What can hang from each mark
tage: gobu
mitul: bipeb muba
gobu: gezu vazap
bipeb: gezu mitul
sitag: gezu
muba: mitul
gezu: bipeb gobu sitag

Every row comes from one small tree of marks. Brackets hold a mark, then the marks that hang from it, in alphabetical order. Every link used is in the known rows. Which tree was each row made from?
Known rows
{muba {mitul bipeb}}: [-1.853  4.362  2.159 -3.872 -3.526 -3.644 -1.899  1.608 -3.548  0.248
 -1.832  0.640  0.339 -2.779  0.487 -4.739 -2.405]
{bipeb gezu}: [ 1.213  3.315  0.848  0.801  2.604  0.969 -2.453  2.396 -4.525 -4.093
 -4.131  0.745  1.516  0.895  0.478 -1.736 -1.274]
{bipeb mitul}: [ 1.723  4.894  1.358 -0.994 -0.434 -2.316 -4.449 -1.814 -6.086 -0.120
 -2.083  3.221  0.879  1.321  0.697 -1.328 -1.838]
{sitag {gezu {bipeb {mitul muba}} {gobu vazap}}}: [ 0.931  2.444 -1.454  0.885  2.294  0.889 -1.442 -1.181 -2.335  0.547
  0.792 -0.691 -0.774  1.604 -0.045  1.969 -1.044]
{sitag gezu}: [-0.475  2.713  1.833 -0.574 -0.623  1.124 -4.515  0.812 -3.083 -4.941
 -1.683  1.006  1.317 -0.475 -2.225 -0.117 -0.835]
{bipeb {gezu gobu sitag} {mitul muba}}: [ 0.067  3.905 -0.160  0.410  5.617  2.823  1.607  0.488 -3.440  1.432
 -2.331  1.240  0.511  3.687  3.513  3.516 -0.386]
{mitul {bipeb {gezu {gobu vazap} sitag}} muba}: [-1.261  0.896  0.139 -2.677  0.501  1.614  3.861  2.167 -0.149  1.002
 -5.027 -1.720 -0.653  1.547  3.358 -1.163 -1.241]
{muba {mitul {bipeb {gezu gobu}}}}: [-1.774  4.107  1.182 -2.562 -0.480 -2.453 -0.694  3.141 -2.769  0.419
 -1.496 -0.596  0.407 -2.199  1.275 -4.202 -2.449]
{gobu gezu}: [ 1.542  4.014  0.811 -0.893  1.958 -1.316 -2.753 -0.781 -2.565 -1.649
 -3.886 -0.004  0.615 -0.073 -1.702 -2.878 -2.832]
{sitag {gezu bipeb}}: [ 0.899  2.225  0.314 -0.902 -0.071  1.305 -5.164 -0.343 -3.043 -3.137
 -0.464  0.915  0.421  0.840 -1.492  0.416 -0.118]
{mitul {bipeb gezu} muba}: [-0.159  1.636  1.303 -3.181 -1.163  0.520  0.932  3.693 -2.028 -0.266
 -6.471 -0.569  1.336  0.839  4.123 -4.350 -1.077]
{muba {mitul {bipeb {gezu {gobu vazap} sitag}}}}: [-3.672  3.461  0.622 -2.150  0.078 -2.118  0.321  2.253 -2.501  1.097
 -1.068 -0.829 -0.636 -1.396  0.619 -2.555 -2.682]
{mitul bipeb}: [ 0.626  1.751  1.352 -4.290 -3.554 -2.118 -3.039  0.294 -1.656 -1.236
 -3.646  0.366 -0.259 -0.166  0.154 -4.940 -2.195]
{gezu gobu}: [ 5.141  4.031  0.811 -0.892 -0.134 -0.056  1.208 -2.314 -1.355 -2.608
 -1.960 -0.481 -0.986 -1.574 -0.908  0.195 -1.643]
{tage {gobu gezu vazap}}: [ 0.374  3.462 -0.215  3.066  2.524 -2.651  0.195  0.039 -2.555 -0.036
 -4.827 -2.283 -0.243 -1.493 -1.887 -2.026 -2.238]
{gezu {bipeb mitul} {gobu vazap} sitag}: [ 1.603  2.429 -2.917 -0.562  3.175  0.627  1.171 -6.543 -1.607  3.991
  2.229  0.374 -4.520  4.023 -0.329  5.827 -0.990]

Write each row's tree
[ 0.815  2.340 -1.682  1.024  2.633  0.461 -2.801 -1.453 -2.356  0.099
  1.661 -0.606 -1.033  1.673 -1.047  1.751 -1.433]  {sitag {gezu {bipeb mitul} {gobu vazap}}}
[-0.441  1.206  0.685 -3.600  0.265  2.155  3.196  2.309  0.080  0.480
 -5.066 -1.145 -0.124  1.398  3.616 -1.168 -0.653]  {mitul {bipeb {gezu gobu sitag}} muba}
[ 2.266  1.761 -2.444 -0.909  1.887  1.630  2.618 -6.247 -0.337  1.441
  1.145 -0.681 -4.846  2.472 -1.508  5.675 -0.602]  {gezu bipeb {gobu vazap} sitag}
[-1.873  3.605  0.164  0.336  4.882  1.336 -3.772  0.570 -5.355 -0.194
 -1.793  2.963  0.939  4.364  1.417  1.848 -0.968]  {bipeb {gezu sitag} mitul}
[-2.755  3.752  1.178 -3.064 -0.240 -1.594 -0.343  2.432 -2.241  0.593
 -1.098 -0.235 -0.141 -1.534  0.868 -2.587 -2.080]  {muba {mitul {bipeb {gezu gobu sitag}}}}
[-3.123  2.459 -0.792  0.708  3.365 -1.138 -0.221 -2.695 -2.199  0.175
 -2.823 -0.968 -2.032  1.729 -3.272  0.525 -3.735]  {gobu {gezu sitag} vazap}
[-2.264  2.423 -2.611  0.667  4.719 -1.647 -1.879 -4.062 -3.046  3.739
 -0.815 -0.271 -2.651  4.112 -1.714  1.097 -3.253]  {gobu {gezu {bipeb mitul} sitag} vazap}
[-1.204  3.468 -0.948  1.649  6.044  2.020  2.461  0.197 -3.820  2.161
 -2.234  0.439 -0.223  3.971  3.095  3.615 -1.259]  {bipeb {gezu {gobu vazap} sitag} {mitul muba}}
[ 3.621  3.210 -1.421 -2.604  2.096  2.394  1.969 -5.764 -1.157  3.536
  0.883  1.409 -3.093  3.522  1.676  6.131  0.718]  {gezu {bipeb {mitul muba}} gobu sitag}
[ 4.181  4.084 -0.253 -1.707 -0.674 -0.982 -2.681 -2.974 -5.528  1.986
 -1.931  2.549 -0.120  2.485  2.661 -0.351 -0.146]  {gezu {bipeb {mitul muba}}}
[ 1.782  2.599 -2.583 -0.762  2.700  1.268  3.175 -6.184 -1.711  4.599
  1.025  0.244 -4.151  3.925  1.119  6.162 -0.434]  {gezu {bipeb {mitul muba}} {gobu vazap} sitag}
[ 0.303  2.648 -2.331  1.397  3.349 -2.700 -1.638 -2.502 -3.275  1.717
 -2.372 -1.713 -1.778  1.732 -1.809 -2.347 -3.805]  {gobu {gezu bipeb} vazap}
[-1.631  0.492 -0.645 -2.289  1.456  0.286 -0.217  1.284 -0.050 -0.236
 -2.543 -1.419 -1.423  1.724  0.456 -1.779 -2.324]  {mitul {bipeb {gezu {gobu vazap} sitag}}}
[-0.088  2.404  0.132  1.033  1.216  0.934 -1.127 -0.048 -1.510 -3.474
 -0.412 -1.315 -0.381 -0.730 -2.541  1.182 -1.885]  {sitag {gezu {gobu vazap}}}
[ 1.036  3.455 -1.548  3.089  3.520 -2.988 -0.997 -0.919 -3.149  2.457
 -3.378 -1.788 -0.686  0.243 -0.810 -1.651 -1.923]  {tage {gobu {gezu {bipeb mitul}} vazap}}
[-3.629  3.714  1.585 -3.184 -0.885 -1.881 -1.470  2.791 -3.218  0.169
 -1.697  0.479  0.360 -1.291  0.887 -3.148 -1.956]  {muba {mitul {bipeb {gezu sitag}}}}
[-0.443  2.248 -0.786  1.485  4.957  2.548  1.692  0.124 -1.835 -2.240
 -2.063 -0.896 -1.268  1.900 -0.609  2.882 -1.484]  {bipeb {gezu {gobu vazap} sitag}}
[ 0.522  2.818  0.238 -0.721  0.511  1.060 -4.830 -0.267 -4.027 -1.005
 -0.525  1.610  0.996  1.842  0.303  0.710 -0.017]  {sitag {gezu {bipeb {mitul muba}}}}
[-0.184  0.979 -0.589 -1.579  1.069 -0.921 -0.723  2.293 -0.775 -0.469
 -3.096 -1.905 -0.678  0.845  0.928 -4.127 -2.892]  {mitul {bipeb {gezu {gobu vazap}}}}
